Known rows, with every way that one mark hangs from another:
Q948(Q267(Q902(Q719) Q954(Q562))): [-0.17 -1.33 -1.51  3.05 -0.62  5.50 -0.02 -2.15 -1.15 -0.37 -0.99  2.67
  3.71 -0.28  2.05 -0.83 -2.53 -0.13 -0.90  1.80 -1.01 -0.14  0.55]
Q267(Q948 Q954(Q224 Q562(Q902(Q390 Q719)))): [ 0.86 -0.50 -1.94  1.06 -0.41  0.67 -1.31  0.04 -1.68 -1.02  2.01  1.62
  3.11 -0.38  0.52 -2.50 -2.96 -0.26 -1.60  1.45 -0.12  0.19  1.19]
Q562(Q902(Q390(Q948) Q719) Q954(Q224 Q267)): [ 0.13 -0.38 -3.19 -0.56  0.47  2.77 -1.71  1.68 -0.08  0.86  3.42  0.22
  2.55 -0.58  1.07 -2.32 -1.55 -2.56 -0.78  1.28 -1.12 -0.14  0.00]
Q719(Q902): [ 0.24 -1.21 -1.71 -0.55  0.13  4.40 -0.91 -1.40 -0.06  0.99  1.48 -1.06
  3.01 -0.16  1.42  1.82 -2.00 -2.36 -0.13  2.49 -1.49 -0.97  0.56]
Q267(Q902(Q719) Q954): [-0.10 -1.32 -1.50  0.10 -0.37  4.43 -1.28 -1.41 -0.33  0.33 -0.13  2.49
  2.88 -0.33  2.60 -0.79 -2.20  0.29 -0.36  1.85 -1.37 -0.98  0.45]
Q902(Q267(Q954) Q719): [ 0.13 -1.17 -0.97  0.77  0.72  2.21 -1.41 -1.26 -1.03  0.84 -0.62  1.72
  3.14 -0.49  2.25 -0.14 -2.13  0.54 -1.37  2.61 -1.51 -0.61  0.59]
Q948(Q267): [ 0.40 -1.38 -0.57  2.64  1.44  4.10  0.36 -2.40 -0.33  0.94  0.22  0.28
  3.24 -0.08  1.31  0.66 -2.44 -2.73 -0.56  2.57 -1.94  0.12  0.43]
Q954(Q267(Q902(Q390 Q719) Q948) Q562): [-0.04 -0.02 -3.17 -1.17 -2.36  3.10 -0.79 -0.06  0.42 -1.42  0.87  2.17
  4.23 -0.48  0.93 -2.99 -2.82 -0.22  0.07  1.06 -0.71  0.67  0.30]
Q224(Q954(Q267(Q902) Q562)): [ 0.09  0.05 -3.14  2.07 -1.21  7.03 -0.16 -1.33  0.40  0.04  2.07  2.34
  3.36 -0.16  0.77  2.06 -3.07 -2.34  0.30  1.44 -1.25 -0.84 -0.17]
Q948(Q267(Q902(Q390 Q719) Q954)): [ 0.13 -1.48 -1.00  1.13  1.43  2.78 -0.84 -1.81 -0.86 -0.59 -0.67  1.89
  3.22 -0.69  2.47 -4.04 -1.96  0.62 -0.67  1.86 -1.25  0.72  0.65]
Q224(Q954(Q267)): [ 0.40  0.05 -2.30  1.44  0.41  4.90 -0.43 -1.26  0.63  1.14  2.81  1.21
  2.92 -0.09  1.22  1.32 -2.74 -2.72 -0.03  2.05 -1.74 -1.43 -0.09]
Q954(Q224 Q267): [ 0.19 -0.03 -2.25  2.46  0.10  4.69 -0.23 -1.44  0.43  0.43  1.92  0.82
  2.69 -0.07  1.13  1.66 -2.60 -3.13 -0.44  2.00 -1.59 -1.45  0.28]
Q954(Q224 Q267(Q902(Q390(Q948) Q562 Q719))): [ 0.14 -0.15 -3.33 -1.97  1.11  2.97 -1.51  0.31  0.69 -0.23  3.64  0.65
  2.25 -0.83  1.61 -2.60 -2.27 -0.77 -0.49  1.18 -1.20  1.02  0.37]
Q224(Q954(Q267(Q948))): [ 0.73  0.21 -1.81  1.21 -0.76  3.67 -0.38 -1.36  0.96  0.54  2.20  1.80
  3.51 -0.13  0.50  0.52 -3.09 -2.29  0.15  1.82 -1.50 -0.48 -0.01]
Q267(Q902(Q719) Q948 Q954): [ 0.30 -1.11 -0.96 -0.20 -1.45  3.21 -1.14 -1.66  0.01 -0.24 -0.66  2.99
  3.33 -0.42  1.80 -1.74 -2.49  0.67 -0.19  1.66 -1.13 -0.04  0.52]
Q562(Q902(Q267)): [ 0.58 -1.54 -0.84 -0.17  0.74  2.20 -1.36 -0.56 -1.04  1.73  1.05 -0.22
  2.88 -0.28  0.52  2.24 -2.10 -1.46 -0.77  2.86 -1.89  0.15  0.19]
Q224(Q954(Q267(Q948) Q562(Q902(Q390 Q719)))): [ 0.72  0.43 -3.28 -1.27 -1.12  1.85 -1.49  1.01 -0.51 -0.31  3.82  1.11
  3.71 -0.28  0.27 -2.18 -3.11 -0.87 -0.39  1.30 -0.53 -0.02  0.21]
Q902(Q267(Q954(Q562)) Q390 Q719): [ 0.25 -0.98 -1.77  0.96  0.89  1.21 -1.18 -0.38 -1.68 -0.29  0.06  1.63
  3.56 -0.66  1.75 -1.95 -2.44  0.66 -1.85  2.24 -0.91  0.36  0.94]
Q562(Q902(Q390 Q719) Q954(Q224 Q267)): [-0.10 -0.31 -3.33 -1.07  0.06  2.41 -1.92  0.62 -0.49  0.20  3.22 -0.17
  2.62 -0.48  1.66 -1.67 -1.82 -2.26 -0.38  1.59 -1.09 -1.10 -0.04]
Q954(Q224 Q267(Q902(Q719) Q948) Q562): [-0.09  0.45 -3.16  1.23 -2.89  5.53 -0.52 -1.12  0.30 -1.65  0.76  2.47
  3.66 -0.30  0.73  0.45 -3.27 -1.31  0.04  0.98 -0.54 -0.14  0.24]
Q902(Q267(Q948) Q390): [ 0.91 -0.94 -0.51  0.08  1.09 -0.21 -0.85 -1.16 -0.23 -0.14 -0.07  0.45
  3.57 -0.69  0.14 -1.43 -2.63 -0.88 -0.65  2.44 -1.47  2.25  0.71]
Q390(Q902): [ 0.73 -1.00 -1.12  1.39  1.08  4.73 -0.93  0.01  0.43  1.25  0.30  0.06
  2.16 -0.08  0.83  1.61 -2.05 -2.03 -0.46  2.29 -2.01 -0.02  0.20]
Q562(Q902 Q954): [ 0.23 -1.66 -1.52 -0.14 -0.02  3.65 -1.07 -0.61 -0.47  2.24  2.17 -0.11
  2.85 -0.11  1.05  1.76 -1.88 -3.30 -0.36  2.37 -1.88 -0.98 -0.13]
Q902(Q267(Q948 Q954(Q224 Q562)) Q390 Q719): [ 0.67 -0.23 -1.52  2.33  0.27  0.43 -1.10 -1.16 -1.54 -1.75 -0.11  1.95
  3.55 -0.79  0.72 -2.18 -3.11  0.28 -1.74  1.76 -0.24  1.46  1.26]

Rows:
[ 0.52 -0.97 -1.78  1.60  2.44  4.92 -1.13 -0.09  0.06  1.02  1.39 -0.70
  1.75 -0.66  1.26 -0.20 -1.77 -2.60 -1.07  1.79 -1.64  1.81  0.09]  Q390(Q902(Q562(Q954(Q224)) Q719) Q948(Q267))
[ 0.13 -1.39 -2.35 -2.55  0.79  1.62 -2.07  0.67 -0.85  1.18  2.69 -0.48
  2.83 -0.48  1.83 -1.88 -1.70 -1.70 -0.39  2.05 -1.37 -0.35  0.17]  Q562(Q902(Q390 Q719) Q954)
[ 0.72 -1.68 -0.78  0.98  2.28  0.95 -0.89  0.71 -1.37  1.31  1.39  1.00
  2.89 -0.47  1.42 -4.46 -1.46 -0.12 -1.81  1.99 -1.30  0.89  0.79]  Q562(Q902(Q390(Q948(Q267(Q954))) Q719))
[ 0.58 -0.93 -1.41  3.00  0.64  4.29 -1.30  1.58 -0.67  0.96 -1.16  1.93
  2.79 -0.51  0.70 -0.03 -1.84  0.54 -2.12  1.87 -1.29  1.08  0.55]  Q390(Q902(Q267(Q954(Q562)) Q719) Q948)
[ 0.97 -0.59 -1.22  2.31 -0.83  2.36 -0.72 -0.97 -1.42 -0.24  0.90  0.50
  3.32 -0.25 -1.03  2.73 -3.18 -2.07 -1.15  2.18 -0.81  1.20  0.62]  Q954(Q224 Q562(Q902(Q267(Q948))))
[ 0.52 -1.22 -1.53  0.69  1.82  1.44 -1.75 -0.56 -1.38  0.47  1.59 -0.81
  2.46 -0.80  0.43  0.38 -1.94 -2.67 -0.87  2.34 -1.34  0.99  0.26]  Q562(Q902(Q267 Q390) Q954(Q224))
[ 0.47 -1.25 -1.44 -2.66  0.01 -0.49 -2.33  0.40 -1.03  0.40  0.82 -0.03
  3.57 -0.86  0.69 -2.23 -1.91 -0.46 -0.50  2.20 -1.20  1.74  0.15]  Q562(Q902(Q267(Q948) Q390 Q719) Q954)
[ 0.65 -1.80 -0.73  2.32  2.28  2.48 -0.13 -0.84 -0.58  0.74  0.49 -0.20
  3.22 -0.60  1.09 -3.43 -1.35 -1.27 -1.47  2.15 -1.23  1.10  1.08]  Q719(Q902(Q390(Q948(Q267(Q954)))))
[ 1.02 -1.08 -1.23 -0.02 -0.33 -0.05 -0.93  0.12 -1.40  0.06  1.18  0.26
  3.88 -0.50 -0.79 -0.41 -2.73 -0.90 -1.22  2.25 -1.00  2.02  0.67]  Q954(Q562(Q902(Q267(Q948) Q390)))
[ 0.33  0.25 -2.99  2.68 -0.54  5.85  0.00 -1.01  0.20  0.67  2.96  1.55
  3.45  0.05  0.75  2.05 -3.19 -2.95 -0.42  1.80 -1.34 -1.40  0.02]  Q224(Q954(Q267 Q562))
[ 0.23 -1.63 -0.85  0.87  0.40  2.77 -1.27 -1.76 -0.92  0.91 -0.35 -0.06
  3.24 -0.49  1.53  1.06 -1.67 -0.35 -1.10  2.85 -1.39 -0.59  0.70]  Q719(Q902(Q267(Q954)))
[ 1.13 -0.56 -1.41  1.48  0.28  0.42 -0.96 -0.29 -1.58 -0.89  1.50  0.30
  3.30 -0.59 -1.05  0.25 -3.06 -1.76 -1.29  2.01 -0.61  2.14  0.88]  Q954(Q224 Q562(Q902(Q267(Q948) Q390)))
[ 0.68 -1.71  0.01  4.78  1.81  3.85  0.70 -1.58 -0.35  1.67 -0.06  1.88
  3.09 -0.17  1.07 -1.01 -1.97 -1.85 -1.66  2.25 -1.80  0.46  0.71]  Q390(Q948(Q267(Q954)))
[ 0.61 -0.97 -1.19  0.40  0.37  1.42 -1.05 -2.67 -0.20  0.36  1.39 -0.09
  3.00 -0.81  0.42  1.68 -2.85 -2.54 -0.76  2.46 -1.45  1.73  0.28]  Q902(Q267(Q948) Q562(Q954(Q224)))
[ 0.85 -1.19 -1.01  2.39  2.80  1.63 -0.98  0.21 -1.58  0.28  1.61  0.86
  2.22 -0.52  1.09 -3.71 -1.85 -0.83 -1.90  1.75 -0.89  0.96  1.03]  Q562(Q902(Q390(Q948(Q267(Q954(Q224)))) Q719))
[ 0.52 -0.50 -2.27  0.67 -2.75  2.98 -0.13 -0.08 -0.12  0.91  2.45  1.25
  4.12  0.16 -0.35  1.00 -2.84 -1.97 -0.67  1.85 -1.23 -0.77  0.09]  Q954(Q267(Q948) Q562(Q902))
[ 0.36 -0.60 -1.18  1.30 -1.04  3.56 -1.20 -2.07 -0.16 -1.22 -0.35  2.92
  2.80 -0.48  1.58 -0.88 -2.80 -0.07 -0.31  1.42 -0.73  0.07  0.74]  Q267(Q902(Q719) Q948 Q954(Q224))
[ 0.84 -1.68 -0.16  3.96  2.81  1.96  0.43 -0.93 -0.53  1.06  0.44  1.62
  3.12 -0.49  1.05 -3.42 -1.88 -1.40 -1.80  2.11 -1.62  1.44  0.93]  Q902(Q390(Q948(Q267(Q954))))
[ 0.91 -1.52 -1.23  1.83  3.14  1.58 -0.43 -1.66 -0.87  0.31  2.51 -1.12
  2.46 -0.80  1.12 -2.75 -1.79 -1.57 -1.81  2.14 -0.93  1.45  1.28]  Q719(Q902(Q390(Q948(Q267(Q954(Q224)))) Q562))
[ 0.74 -0.69 -2.07  2.28  1.97  3.02 -0.46  0.75 -1.72 -0.18  2.21 -0.09
  2.76 -0.41  0.27 -1.76 -2.44 -2.43 -1.61  1.49 -0.64  1.67  0.91]  Q954(Q224 Q562(Q902(Q390(Q948(Q267)) Q719)))
[ 0.40 -1.26 -1.53 -1.24  1.46  1.55 -1.57 -0.77 -0.64  0.15  0.75 -1.72
  3.23 -0.76  1.03 -0.37 -1.77 -1.01 -0.51  2.69 -1.35  1.00  0.71]  Q719(Q902(Q267 Q390))
[ 0.19 -1.29 -1.97 -2.20  1.18  2.86 -2.55 -0.03 -0.08  1.45  0.72 -0.92
  2.32 -0.80  1.82  1.03 -1.69 -0.45 -0.78  2.55 -1.97  1.03 -0.25]  Q390(Q902(Q267 Q562(Q954) Q719))
[ 0.63 -0.78 -1.58  0.15  1.29  4.92 -1.50  1.83  0.63  1.44  0.42  0.40
  2.06 -0.26  1.13 -0.08 -1.75 -1.27 -0.74  1.80 -1.82  0.64  0.26]  Q390(Q902(Q719) Q948)
[ 0.07 -0.25 -2.38  1.13 -1.14  3.41 -0.77 -1.57  0.93 -1.24  0.93  1.59
  3.27 -0.75  0.51 -1.71 -2.40 -2.59  0.41  1.14 -1.05  1.04 -0.01]  Q562(Q954(Q224 Q267(Q902(Q390) Q948)))
[ 0.97 -1.47 -1.28 -0.44  1.93  1.79 -0.95  1.41 -0.39  1.77  3.08 -0.20
  2.49 -0.29  0.24 -1.33 -1.89 -2.23 -1.04  2.01 -1.65  1.03  0.59]  Q562(Q902(Q390(Q948)))
